What can hang from each mark
fonur: teguze
nogovug: dige tepi
nesebe: dige teguze tepi
tepi: nesebe nogovug rozefaf
fenufad: dige
teguze: nesebe nogovug
dige: nesebe
rozefaf: temez tepi

Every row comes from one small tree of marks. Brackets hold a mark, then the marks that hang from it, in alphabetical order. Every link used is in the known rows. Which tree was each row made from?
Known rows
[dige [nesebe teguze [tepi rozefaf]]]:   0  -5   1  11  16  -5 -14  -8 -20  24  13 -19  -8   1 -15   6   5  -3  -4 -17 -22  -5   7   2
[nesebe tepi]:   5 -10   1  13   8  -6 -12  -2  -5  13  21 -13   6 -11  -9   7  -2   0 -10  -8 -19   9   4   4
[dige [nesebe [teguze nogovug] [tepi rozefaf]]]:   3  -2  -2  12  13  -7 -13  -6 -18  20  15 -17  -9   6 -14   8   0  -3  -5 -16 -18  -2   0   8
[nogovug [tepi [nesebe teguze] rozefaf]]:  22  -7  -5  12  12   5 -15  -8 -10  12  16  -7  -8  13 -19  -3   7  -2 -18   2 -14   6   8  -3
[tepi [nesebe [teguze nogovug]] rozefaf]:  18  -1  -4  10   6   5 -12 -10 -12  18  19   1 -15   6 -20   2  -2  -3 -12   2  -8  13  -4  -3
[tepi [nesebe teguze] nogovug]:  16 -10  -3  11   9   3 -15   0  -3   8  12  -6  -2  13 -22   5  -3  -3  -7  -5 -13   5   1   4
[fenufad [dige [nesebe [tepi rozefaf]]]]:  -1  -5  -2  26   6  -4  -7 -12  -9  27  10 -23  -6  -8 -25   7   6  -2 -10  -8 -19   1   9  -8
[nogovug [tepi rozefaf]]:  23 -10  -4  16  10   8 -16 -12  -3  10  13  -7  -1   3 -14  -5   7   0 -11   1 -15  11   8   2
[nogovug dige [tepi [rozefaf temez]]]:  27  -5  -7  16  14   0 -10 -13  -8  12  18 -11  -7   4 -18 -10  13  -2 -14   2   0  10   8  -1
[dige [nesebe [teguze nogovug] tepi]]:   3  -4  -2  13  10 -11 -15  -4 -14  16  15 -23  -2   6 -11  10  -2  -2  -5 -20 -19  -3   0   9
[fenufad [dige [nesebe teguze tepi]]]:  -3  -5  -3  26   7 -13  -8 -11 -14  29  12 -30  -6   1 -22  10   6   0 -12 -13 -18  -4  13  -1
[tepi [nesebe dige [teguze nogovug]] rozefaf]:  13  -1  -6   8  10   0  -7 -15 -12  29  16  -2 -17  11 -26   2  -1  -2 -13   2  -5  11  -2  -7
[teguze nesebe [nogovug tepi]]:  29  -6  -8  20   0   5 -22  -7   5   7  13 -19   0  18  -8   3  -3  -4 -13  -4 -17  12 -11  18
[rozefaf temez [tepi nesebe nogovug]]:  22  -9 -17  15   1  -5  -7  -8   9  -8  15   1  -3  -1 -16  -1   2  -7   3  -8 -16   1 -10  -2
[tepi [nogovug dige] rozefaf]:  17  -8   3  12  15   8  -9  -8  -2  16   9   2  -7   3 -22  -2   4  -6  -4   6  -3  15   2   9
[fonur [teguze [nesebe dige]]]:  10   4  -4  10  11   2 -14 -23  -2  40   8 -29   0  13 -19   8  11   1  -9 -11 -20   8   4 -14
[dige [nesebe tepi]]:   3  -8   0  15   9  -1 -16  -6  -8  12  11 -24   5  -9 -14   7   2  -2  -1 -20 -26  -2   4  -3
[fonur [teguze nesebe]]:  13   4  -3  11   7   6 -18 -19  -2  30  10 -27   2   9 -15   7  10   1  -8 -11 -22  10   3 -11
[nesebe [teguze nogovug] [tepi rozefaf]]:   6  -3  -1   9  13 -12  -8  -2 -18  23  25  -4 -11   7  -9   8  -4  -1 -16  -3  -9   9  -1  16
[tepi nesebe [nogovug dige] rozefaf]:  20  -7   1  10  13  11  -9  -3  -3  12  11   5 -10   4 -30  -1   2  -9  -9  10  -3  15  -3  -4
[dige nesebe]:   9  -7  -2  18   5   8 -21 -15  -3  11   6 -23   5  -9 -15   2   5  -2   5 -19 -23   1   4  -6
[rozefaf tepi]:  12  -9  -8  17   2  -7 -10 -14   5   4  14  -2   0  -8  -7   1   7  -5  -3  -4 -18  11   0   4
[teguze nesebe [nogovug dige]]:  23  -1  -4  19   1   1 -16 -10   0  17  15 -17  -6   8 -12   4  -2  -5 -12  -2  -6  18 -13  14
[tepi [nogovug dige] [rozefaf temez]]:  21  -7  -4  13  13   7  -8 -11  -3  13  12  -1  -9   1 -22  -6   4  -4   1   0  -3   9  -1   4
[fonur teguze]:  11   3  -2   9   8   2 -15 -18  -3  25  13 -20   7   1 -15   6  10   4  -8 -11 -15  12   8 -16

Write each row's tree
 15  -1  -3  14   7 -11 -12 -10 -12  19  21 -13  -7  10 -11   3   1   1 -14  -5   2  13   2  15 : [nesebe [teguze [nogovug dige]]]
 14  -4 -20  13   5 -17  -3 -19  -3  12  19  -7 -11   2 -17  -2   7  -4  -4 -10 -12  -3  -2  -9 : [rozefaf temez [tepi [nesebe dige teguze]]]
 17 -11  -8  14   4  -2  -9  -3  10  -5  11   4  -1   2 -17   4   2  -9  -4   0 -16   9  -7   3 : [rozefaf [tepi nesebe nogovug]]
 17  -2 -10  11   8   5 -11 -16 -15  18  20  -4 -15  -2 -22  -5   4  -1  -5  -6 -13   3   1 -12 : [tepi [nesebe teguze] [rozefaf temez]]
 21  -4  -6  14   8  -4 -15  -9 -10  15  18  -9  -7  18 -10   1   1   0 -14  -3  -7   9   3  16 : [nesebe [teguze [nogovug [tepi rozefaf]]]]
 17  -4 -19  15   2 -13  -7 -14  -4   3  21  -4  -9  -2 -13  -2   7  -4  -3 -11 -15  -1  -4  -6 : [rozefaf temez [tepi [nesebe teguze]]]
 28  -4  -5  18   4  -5 -14  -6   0   4  19 -12   1  10 -11  -1   1  -1 -18   1   4  18  -2  12 : [teguze [nogovug dige tepi]]
  9  -4  -6  11   8 -13 -10 -17  -7  30  16 -16  -6  14 -14   4  -3   3 -10  -7  -4   7   3  10 : [nesebe dige [teguze nogovug]]
 18  -9  -7  14   6  -7  -6  -3   6  -1  13   3  -4   4 -19   3   6 -11  -9   4  -7  11  -5   3 : [rozefaf [tepi nesebe [nogovug dige]]]
 24  -4  -8  17  15   2 -13 -14 -11  12  11 -20  -8   5 -20  -9  15  -4  -8  -6  -6   0   8  -5 : [nogovug [dige nesebe] [tepi [rozefaf temez]]]
 17   8  -3   9   6  -4 -11 -14  -4  23  17 -18   2   9 -14   7   7   1 -15  -7   0  19   0  -9 : [fonur [teguze [nogovug dige]]]
 25  -5  -8  14   4   3 -13  -9   1   9  16  -5  -4  12 -18   0  -3  -3 -15   4  -6  15  -6  -1 : [teguze [nogovug [tepi [nesebe dige] rozefaf]]]
 -1  -6  -3  28   4  -7  -9 -10  -6  23  10 -28  -1  -8 -23   9   5  -1 -10 -11 -19   0  10  -7 : [fenufad [dige [nesebe tepi]]]
  9  -6  -5  11  10  -4 -11 -14  -9  26  15 -15  -6   6 -23   3   1   1 -12  -6 -11   4   6 -10 : [tepi [nesebe dige teguze]]
 18   7  -5  12   3   4 -18 -16   1  26  12 -23   0  15 -12  10   4   0 -10 -10 -16  14  -7  -4 : [fonur [teguze nesebe nogovug]]
  2  -5  -5  28   4  -6 -11 -17 -10  28   7 -29  -5   2 -24   5   8   1  -8 -13 -16  -2  13  -4 : [fenufad [dige [nesebe teguze]]]
  4  -7  -5   9  15  -9  -3 -15  -9  30  19 -11  -6  -8 -18   3   0   0  -7  -6 -14   3   4  -6 : [nesebe dige [tepi [rozefaf temez]]]
 32  -3 -12  19   2   7 -19 -11   2  10  15 -14  -7  16 -10  -2  -1  -4  -8  -3 -17  10 -13  14 : [teguze nesebe [nogovug [tepi [rozefaf temez]]]]
  5  -2  -7  28   1  -7 -11 -15  -8  25   9 -27  -6   5 -22   7   4   0  -8 -12 -12   1   8   1 : [fenufad [dige [nesebe [teguze nogovug]]]]
  9  -1  -6   9  11 -14  -7  -5 -18  21  28  -6 -12   6  -9   5  -4   0 -11  -9  -9   5  -3  14 : [nesebe [teguze nogovug] [tepi [rozefaf temez]]]
 26  -5  -3  14  14   4 -11  -8  -8  11  17  -8  -9   8 -24  -6  11  -5 -23  10  -1  15   6  -7 : [nogovug dige [tepi nesebe rozefaf]]
  2 -13   1   9  15 -10  -6  -2   1  22  13 -13   4   4 -18  10  -5  -2  -8  -5 -14   4   3   7 : [nesebe dige [tepi nogovug]]
 18  -4  -3  15  21  -2 -13 -12 -18  20  11 -20 -12  16 -20  -6  17  -4 -15  -3  -5   1  13   3 : [nogovug [dige [nesebe teguze]] [tepi rozefaf]]
 20  -8 -15  17   5 -12  -4 -10   6  -2  15  -2  -4  -1 -13  -3   7  -6   2  -6  -7   4  -5   8 : [rozefaf temez [tepi [nogovug dige]]]
  4  -2   2  12  19 -10  -9  -9 -21  27  15 -19 -11   1 -19   3  10  -4 -12  -9  -7   2   9   2 : [nogovug [dige [nesebe teguze [tepi rozefaf]]]]
  0  -7   1   8  16  -8  -4 -12  -9  33  17  -9  -5  -6 -19   6   1  -1 -11  -2 -14   8   5  -4 : [nesebe dige [tepi rozefaf]]
 26  -4  -9  17   6   4 -15 -15   3  23  10 -16  -9  22 -15   2  -1  -5 -13   2 -14  11 -10  12 : [teguze [nesebe dige] [nogovug [tepi rozefaf]]]
